Each row was made from one small tree. The marks that hang from a mark follow it in brackets, in the order of their numbers. Every link used is in the known rows. Write each row's tree.
Known rows
j_779(j_221(j_347) j_281): [ 0.517 -2.182  0.833  0.547  2.387 -1.373  0.697  0.479 -3.428  2.119
  0.646  1.574  1.195 -0.285 -1.590 -1.410  0.869  1.375 -1.356 -0.631
 -0.039  0.192  0.182 -0.632]
j_241(j_221(j_347)): [ 0.674  1.146  0.460  0.702  0.016  0.298  0.137 -0.425 -1.140 -0.833
 -0.475  2.272 -0.703  0.051  0.019 -0.555 -0.122  1.087 -0.237  0.217
 -0.008  0.144 -0.432 -0.713]
j_461(j_347(j_221) j_814(j_281)): [ 0.820 -2.005 -0.241  0.428 -0.691  1.151 -0.751  0.090 -1.040  2.023
 -0.294  2.630  2.149 -2.933  4.061  0.100  0.609 -2.134  0.955 -0.563
  2.172  1.113 -1.478  1.718]
j_723(j_241 j_779(j_221(j_347(j_69)))): [-0.068  0.036  0.637  1.492  1.423  2.123  0.044  0.063 -3.234 -1.522
  0.723  2.095 -0.809 -0.951 -5.677 -0.550  0.177 -2.068 -1.071  0.561
  1.329  1.161  0.278 -1.713]
j_814(j_221(j_347) j_281 j_461): [-0.088 -1.128  1.357 -1.239  0.532 -0.391  1.019 -0.102 -1.542  1.542
  1.379 -1.731 -0.698  1.663  6.161 -1.169 -0.117 -1.473  0.708 -0.801
 -1.568  0.512 -1.425  0.863]
j_347(j_69 j_221(j_779(j_281)) j_851): [ 0.695  0.843  0.887  1.688  2.901  2.190  0.041 -0.049  2.749  3.233
  0.048  1.551  0.594  1.399  3.616  0.973  0.968 -2.709  1.052  1.012
 -1.584  0.897 -0.290  0.308]
j_723(j_241 j_347(j_69 j_221 j_851) j_779): [ 0.456  1.307 -0.328  2.404 -0.189  6.008 -1.166 -0.442 -0.626 -0.279
  0.537  3.138  0.085  1.051 -2.797  0.724  0.746 -3.715  0.239  1.548
  1.112  2.771  0.221 -0.392]
j_779(j_221(j_241 j_347(j_69 j_851)) j_281): [ 0.722 -1.555  0.505  0.611  2.626  1.225  1.447  0.631 -2.357  3.078
  0.496  2.133  0.331  0.898 -2.841 -1.239  1.205  0.084 -0.610 -0.380
 -0.491  0.189  0.169 -0.528]
j_779(j_221(j_241 j_347(j_851)) j_281): [ 0.455 -1.658  0.557  0.306  2.477  0.333  1.527  0.546 -2.378  2.668
  0.433  1.681  0.254  0.725 -3.447 -1.573  1.107  0.542 -1.075 -0.487
 -0.423  0.030  0.234 -0.864]
j_814(j_221(j_347(j_69) j_779) j_281 j_461): [-0.347 -1.246  1.695 -0.938  1.373 -0.094  1.242  0.537 -1.163  0.938
  1.410 -1.309 -1.091  0.920  6.334 -0.746 -0.405 -2.254  1.272 -0.567
 -1.910  0.920 -1.612  0.479]
j_814(j_221(j_779) j_461(j_347(j_69 j_851))): [-0.190  0.174  0.379 -0.265  0.260  1.519  0.672  0.103  1.824  2.543
  0.357  1.052 -0.264  1.595  5.005 -0.847  0.066 -1.981  0.851 -0.098
 -2.363  0.887 -1.173  0.567]
j_241(j_221(j_347 j_779(j_281))): [ 0.196  0.063  0.927  0.882  1.478 -0.696  0.537  0.221 -1.881 -1.329
 -0.349  1.931 -0.788 -1.149 -0.449 -0.742 -0.386  0.843 -0.427  0.201
  0.010  0.564 -0.416 -1.444]
j_347(j_69 j_221(j_241 j_779)): [ 0.549  1.259  1.267  0.700  1.391  1.816  0.796  0.578  1.079  1.009
  0.382  2.843 -0.668 -0.056  0.696  0.957 -0.148 -2.494  1.376  1.265
  0.223  1.651 -0.537 -0.844]
j_347(j_221(j_241 j_779(j_281)) j_851): [ 0.072  0.805  0.994  0.653  2.418  1.291  1.073  0.066  2.467  2.256
 -0.073  1.095 -0.456  1.119  0.165  0.078  0.602 -2.213  0.333  0.950
 -0.972  0.744 -0.165 -0.876]
j_461(j_347(j_69 j_221) j_814(j_281)): [ 1.195 -1.811 -0.341  0.862 -0.475  2.393 -0.876  0.216 -0.945  2.574
 -0.174  3.263  2.239 -2.678  4.924  0.581  0.751 -2.775  1.596 -0.434
  2.049  1.357 -1.573  2.189]
j_461(j_347 j_814(j_221(j_779))): [ 0.452 -1.534 -0.756  0.015 -0.450  0.657 -0.407  0.443 -0.359  0.756
 -0.342  3.057  1.417 -3.163  2.257 -0.751  0.283 -0.599  0.543 -0.539
  1.357  1.118 -1.532  0.680]
j_221(j_241 j_347(j_69 j_851) j_779(j_281)): [ 0.201 -1.027  0.286 -0.228  0.642  3.805  1.692  1.741 -0.760 -0.236
 -0.280  1.186 -1.204  1.487 -2.415 -0.067  0.231 -0.682  0.552 -0.039
 -1.376  0.706 -0.071 -0.466]
j_241(j_221(j_347(j_69 j_851) j_779(j_281))): [ 0.475  0.494  0.637  1.377  1.908  1.015  0.456  0.089 -0.579 -0.208
 -0.503  2.112 -0.729 -0.073  0.534 -0.358  0.123  0.032  0.132  0.316
 -0.907  0.357 -0.424 -0.808]
j_355(j_347): [ 0.791  0.637 -0.234 -0.445 -1.482  1.446 -0.323  0.358 -0.045  1.139
  0.090 -0.754  1.007  0.130 -0.281  0.357  0.428  0.692  0.559  0.245
 -0.850  0.385 -0.529  0.972]
j_347(j_221): [ 0.616  1.049  1.007  0.493  0.591 -0.289 -0.189 -0.436  0.891  1.415
  0.244  1.601  0.541  0.409  2.143  0.393  0.198 -0.771  0.148  0.800
  0.233  0.878 -0.285 -0.285]
j_355(j_347(j_69 j_221(j_241 j_779(j_281)) j_851)): [ 1.219  1.371  0.363  0.445  0.439  3.637  0.311  0.519  1.671  3.273
  0.138  0.625  0.778  1.179  0.693  0.906  0.998 -1.511  1.437  1.041
 -1.641  1.155 -0.737  0.813]
j_779(j_221): [ 0.010 -0.149  0.640  0.565  2.023 -1.576  0.435 -0.091 -0.390  1.694
  0.473  1.614  0.294 -0.750 -1.551 -0.847  0.518  0.175 -0.538 -0.031
 -0.145 -0.300 -0.048 -0.874]
j_241(j_221(j_347(j_851) j_779(j_281))): [ 0.197  0.368  0.711  1.080  1.750  0.117  0.559  0.025 -0.669 -0.595
 -0.579  1.636 -0.824 -0.241 -0.067 -0.708  0.016  0.496 -0.324  0.221
 -0.811  0.194 -0.371 -1.126]
j_779(j_221(j_241 j_347) j_281): [ 0.439 -1.982  0.784  0.124  2.227 -0.502  1.530  0.770 -3.624  1.944
  0.660  1.944  0.294 -0.167 -3.853 -1.619  0.704  0.905 -1.170 -0.515
  0.408  0.384  0.185 -1.159]
j_221(j_241 j_779(j_281)): [-0.797 -1.258  0.618 -0.344  1.846 -0.166  1.806  1.328 -1.356 -0.985
  0.220  0.068 -1.386 -1.597 -3.828 -0.571 -0.598 -0.963 -0.004  0.126
  0.665  0.873  0.019 -1.750]
j_814(j_221): [ 0.425  0.645  0.299 -0.162  1.807 -1.131  0.163 -0.286  0.025  1.186
  0.628  0.103  0.095 -0.012  2.217 -0.710 -0.032  0.181  0.218  0.261
 -0.464  0.850 -0.707 -0.620]
j_723(j_779): [-0.192 -0.171  0.399  0.378  0.364  0.034 -0.729  0.365 -1.431 -2.118
  0.318 -1.304 -0.735 -1.821 -1.328  0.135 -0.124 -1.680 -0.394  0.379
  0.778  0.889  0.301 -0.188]

Write each row's tree
[ 0.017 -1.711  0.727  0.546  3.474 -1.521  1.519  0.337 -2.781  2.542
  0.859  1.354  0.220 -1.222 -3.813 -1.580  0.616 -0.113 -1.021 -0.268
  0.943  0.300  0.226 -1.424]
j_779(j_221(j_241) j_281)
[-0.189 -1.637  0.704 -0.932  0.064  1.332  1.820  1.929 -2.598 -1.844
 -0.046  0.944 -1.311 -0.088 -3.821 -0.612 -0.496  0.504 -0.239 -0.203
 -0.095  0.993 -0.055 -1.385]
j_221(j_241 j_347 j_779(j_281))
[ 0.643  0.242  0.379  0.219  1.009  2.042  1.216  0.474 -0.201  2.023
  0.153  2.807 -0.525  1.517 -2.778 -0.705  0.938 -0.135  0.060 -0.021
 -1.149 -0.208 -0.098 -0.496]
j_779(j_221(j_241 j_347(j_69 j_851)))
[-0.252 -0.400  0.618 -1.223 -1.082  1.907  1.661  1.825 -1.061 -2.572
 -0.308  1.393 -1.894  0.343 -3.790 -0.243 -0.675  0.376  0.210  0.056
 -0.546  0.722 -0.249 -1.364]
j_221(j_241 j_347 j_779)
[ 1.605  1.576  0.384  0.351 -0.838  2.525 -0.589  0.148  0.612  2.688
  0.363  0.968  1.531  0.695  2.046  1.103  0.710 -0.514  1.304  0.940
 -0.792  1.264 -0.814  1.237]
j_355(j_347(j_69 j_221))
[ 0.797 -1.764  0.539  1.039  2.811  0.342  0.620  0.342 -2.132  3.244
  0.489  1.742  1.246  0.824 -0.649 -1.027  1.372  0.516 -0.809 -0.514
 -0.945 -0.011  0.174 -0.011]
j_779(j_221(j_347(j_69 j_851)) j_281)
[ 0.126 -0.072  1.483  0.693  2.092 -1.252  0.209  0.217  0.120  0.945
  0.387  1.223  0.497 -0.845  1.643  0.198 -0.045 -0.968 -0.063  0.786
  0.254  1.301 -0.277 -0.990]
j_347(j_221(j_779(j_281)))
[ 1.174 -1.221 -0.675  0.843 -0.232  4.208 -0.280  0.113  0.660  3.498
 -0.504  3.155  1.562 -1.283  3.867  0.505  1.205 -3.674  1.878 -0.308
  1.202  0.956 -1.501  2.267]
j_461(j_347(j_69 j_221(j_241) j_851) j_814(j_281))
[-0.465 -0.739  1.357 -1.398  0.290  0.244  2.086  0.556 -1.086  0.335
  1.119  0.391 -1.752  1.554  1.232 -1.733 -0.394 -0.637 -0.086 -0.266
 -1.276  0.975 -0.918 -0.836]
j_814(j_221(j_241 j_347 j_779(j_281)) j_461)
[ 0.207 -0.056  0.403 -0.020 -2.178  2.275  0.116 -0.185  0.641  2.333
  0.155  2.017  0.463  1.812  3.906 -0.044  0.167 -1.868  0.483 -0.133
 -0.651  0.615 -0.514  1.420]
j_814(j_461(j_347(j_69 j_221)))
[-0.926  0.404  1.250 -1.169  0.764 -0.404  1.956  0.063  0.834  0.424
  1.136  0.149 -2.237  0.812  1.255 -1.445 -0.612 -1.749  0.388  0.141
 -1.083  0.678 -1.006 -1.080]
j_814(j_221(j_241 j_779) j_461)
[-0.296 -1.354  0.867 -0.621 -0.873  1.108  0.756  0.125 -0.893  2.399
  0.487 -0.352  0.025  0.714  4.477 -0.321 -0.142 -3.150  0.906 -0.606
 -0.174  0.691 -0.958  1.303]
j_814(j_281 j_461(j_347(j_221(j_241))))
[ 1.204  1.294 -0.664  0.252 -0.891  3.918 -0.430  0.156  1.765  2.716
 -0.147 -0.504  1.098  1.679  1.102  0.904  1.152 -0.515  1.366  0.423
 -2.116  0.108 -0.538  1.888]
j_355(j_347(j_69 j_851))
[ 0.881  0.109 -0.041 -0.757 -1.854  4.028  1.109  1.116 -1.447 -0.588
 -0.141  2.015 -1.073  1.939 -2.263  0.149  0.019  0.156  0.702 -0.036
 -0.263  0.645 -0.163  0.109]
j_221(j_241 j_347(j_69))
[-0.167 -1.367  0.915  0.748  2.824 -1.031  0.315  0.607 -3.357 -0.337
  0.900 -0.342 -0.580 -2.648 -4.055 -0.977  0.310 -1.755 -1.109  0.179
  1.424  1.099  0.454 -1.191]
j_723(j_779(j_221(j_241) j_281))
[-0.240  0.317  0.877  1.309  2.737 -1.768  0.531 -0.191 -1.007 -0.733
 -0.153  1.325 -0.850 -2.226 -0.485 -0.712 -0.467 -0.153 -0.293  0.421
  0.535  0.475 -0.369 -1.709]
j_241(j_221(j_779(j_281)))
[ 0.183 -1.485  0.619 -0.506  0.279  2.605  1.703  2.051 -2.497 -1.293
  0.058  1.556 -1.174  0.179 -2.965 -0.132 -0.342 -0.162  0.397 -0.073
 -0.227  1.240 -0.139 -0.911]
j_221(j_241 j_347(j_69) j_779(j_281))
[ 1.100  2.143  0.398  1.097  1.239  4.088  0.499 -0.429  3.263  3.531
 -0.065  2.308 -0.240  2.735  1.887  0.973  1.060 -2.977  1.423  1.155
 -1.171  0.667 -0.297  0.509]
j_347(j_69 j_221(j_241) j_851)
[ 0.433  1.353  0.576  1.184  1.101  1.418  0.359  0.020  0.444 -0.740
 -0.674  2.424 -1.153  0.200  0.589 -0.105 -0.014 -0.086  0.460  0.491
 -1.190  0.165 -0.566 -0.778]
j_241(j_221(j_347(j_69 j_851) j_779))
[ 0.047  0.981 -0.836  2.579  0.919  4.966  0.070 -0.658 -0.496  0.303
 -0.056  4.266 -0.190  1.029 -3.290 -0.181  0.393 -1.629  0.331  0.900
  0.545  1.595 -0.148 -1.218]
j_723(j_241(j_221(j_779(j_281))) j_347(j_69 j_851))
[ 0.952  1.584  0.184  1.198  0.429  2.010  0.048 -0.553  0.123  0.293
 -0.652  2.454 -0.656  1.182  0.985 -0.175  0.390  0.246  0.319  0.327
 -0.933 -0.055 -0.439 -0.095]
j_241(j_221(j_347(j_69 j_851)))
[ 0.155  0.923  0.865  0.686  0.688 -0.289  0.427  0.156 -0.820 -1.850
 -0.518  2.232 -1.193 -0.883 -0.398 -0.492 -0.520  0.789 -0.121  0.370
 -0.288  0.364 -0.558 -1.427]
j_241(j_221(j_347 j_779))
[ 1.328 -0.923 -0.643  0.922 -1.538  2.904 -1.000  0.040  0.033  2.197
 -0.464  4.744  2.175 -1.991  3.368  0.469  0.856 -1.725  1.061 -0.123
  1.930  1.237 -1.225  1.870]
j_461(j_347(j_69 j_221) j_814)
[ 0.622  1.041  0.855  1.287  2.706  3.060  0.918  0.238  2.531  3.035
  0.070  2.014 -0.296  1.533  1.420  0.771  0.800 -3.172  1.246  1.136
 -1.163  1.098 -0.286 -0.198]
j_347(j_69 j_221(j_241 j_779(j_281)) j_851)
[ 0.458 -0.094  0.477  0.333  1.028  0.275  0.472  0.112 -0.002  1.832
  0.062  1.949  0.327  1.228 -1.145 -0.837  0.999  0.835 -0.590 -0.235
 -1.475 -0.576 -0.039 -0.303]
j_779(j_221(j_347(j_851)))
[-0.024 -0.005 -0.319  0.913  0.056  2.617 -0.529  0.470 -0.747 -0.375
  0.454  1.355 -0.456 -0.420 -4.075 -0.470  0.891 -1.833 -0.246  0.632
  0.199  1.575  0.372 -0.321]
j_723(j_347(j_851) j_779(j_221(j_241)))
[-0.257 -1.451  0.895 -0.401 -0.801  0.657  0.370 -0.013 -0.798  2.472
  0.493 -0.576  0.486  0.618  5.561 -0.211 -0.061 -2.932  0.811 -0.662
 -0.387  0.599 -0.951  1.548]
j_814(j_281 j_461(j_347(j_221)))
[ 0.578 -0.905 -0.137 -0.273 -0.269  0.231 -0.097 -0.310 -0.488 -0.100
  0.392  1.900  0.309 -1.515  1.766 -0.836  0.592  0.102  0.226 -0.474
  1.086  0.176 -1.254  0.668]
j_461(j_814(j_221(j_347)))
[ 0.816  1.818  0.398 -0.130 -0.336  2.625  0.348  0.355  2.375  2.373
 -0.083  0.232  0.388  1.130 -0.136  0.592  0.767 -0.931  1.013  1.046
 -1.739  0.772 -0.739  0.359]
j_355(j_347(j_221(j_241 j_779) j_851))
[-0.551 -1.643  0.159 -0.465 -0.833  1.588  0.471 -0.024  0.035  2.509
  0.124 -1.597  0.130  1.340  4.892 -0.369  0.250 -2.911  0.845 -1.034
 -1.321 -0.204 -0.766  2.003]
j_814(j_281 j_461(j_347(j_851)))
[ 0.307  0.707 -0.408  2.146  0.443  5.290 -0.133 -0.360  0.243  1.474
  0.324  4.229  0.779  2.020 -1.763  0.468  0.690 -2.179  0.486  1.153
  0.363  2.199 -0.073 -0.709]
j_723(j_241 j_347(j_69 j_221(j_779(j_281)) j_851))
[-0.371 -0.603  1.175 -0.791  0.732  0.183  1.238  0.086  0.380  1.262
  0.863 -0.224 -0.882  2.347  3.846 -1.493  0.168 -0.539 -0.177 -0.362
 -2.545  0.397 -0.870 -0.007]
j_814(j_221(j_347(j_851) j_779(j_281)) j_461)
[-0.546 -1.947  0.390 -0.653 -1.083  0.755  0.454  0.211 -1.213  1.774
  0.362 -1.350  0.178  0.420  4.541 -0.403 -0.163 -2.542  0.740 -1.061
 -0.472  0.178 -0.820  1.690]
j_814(j_281 j_461(j_347))
[ 0.411 -1.587  0.155  0.080  0.871  0.161  0.142  0.189 -0.982 -0.152
  0.541  1.993  0.314 -2.248  1.806 -0.728  0.481 -0.362  0.413 -0.422
  1.070  0.593 -1.288  0.402]
j_461(j_814(j_221(j_347(j_69) j_779(j_281))))
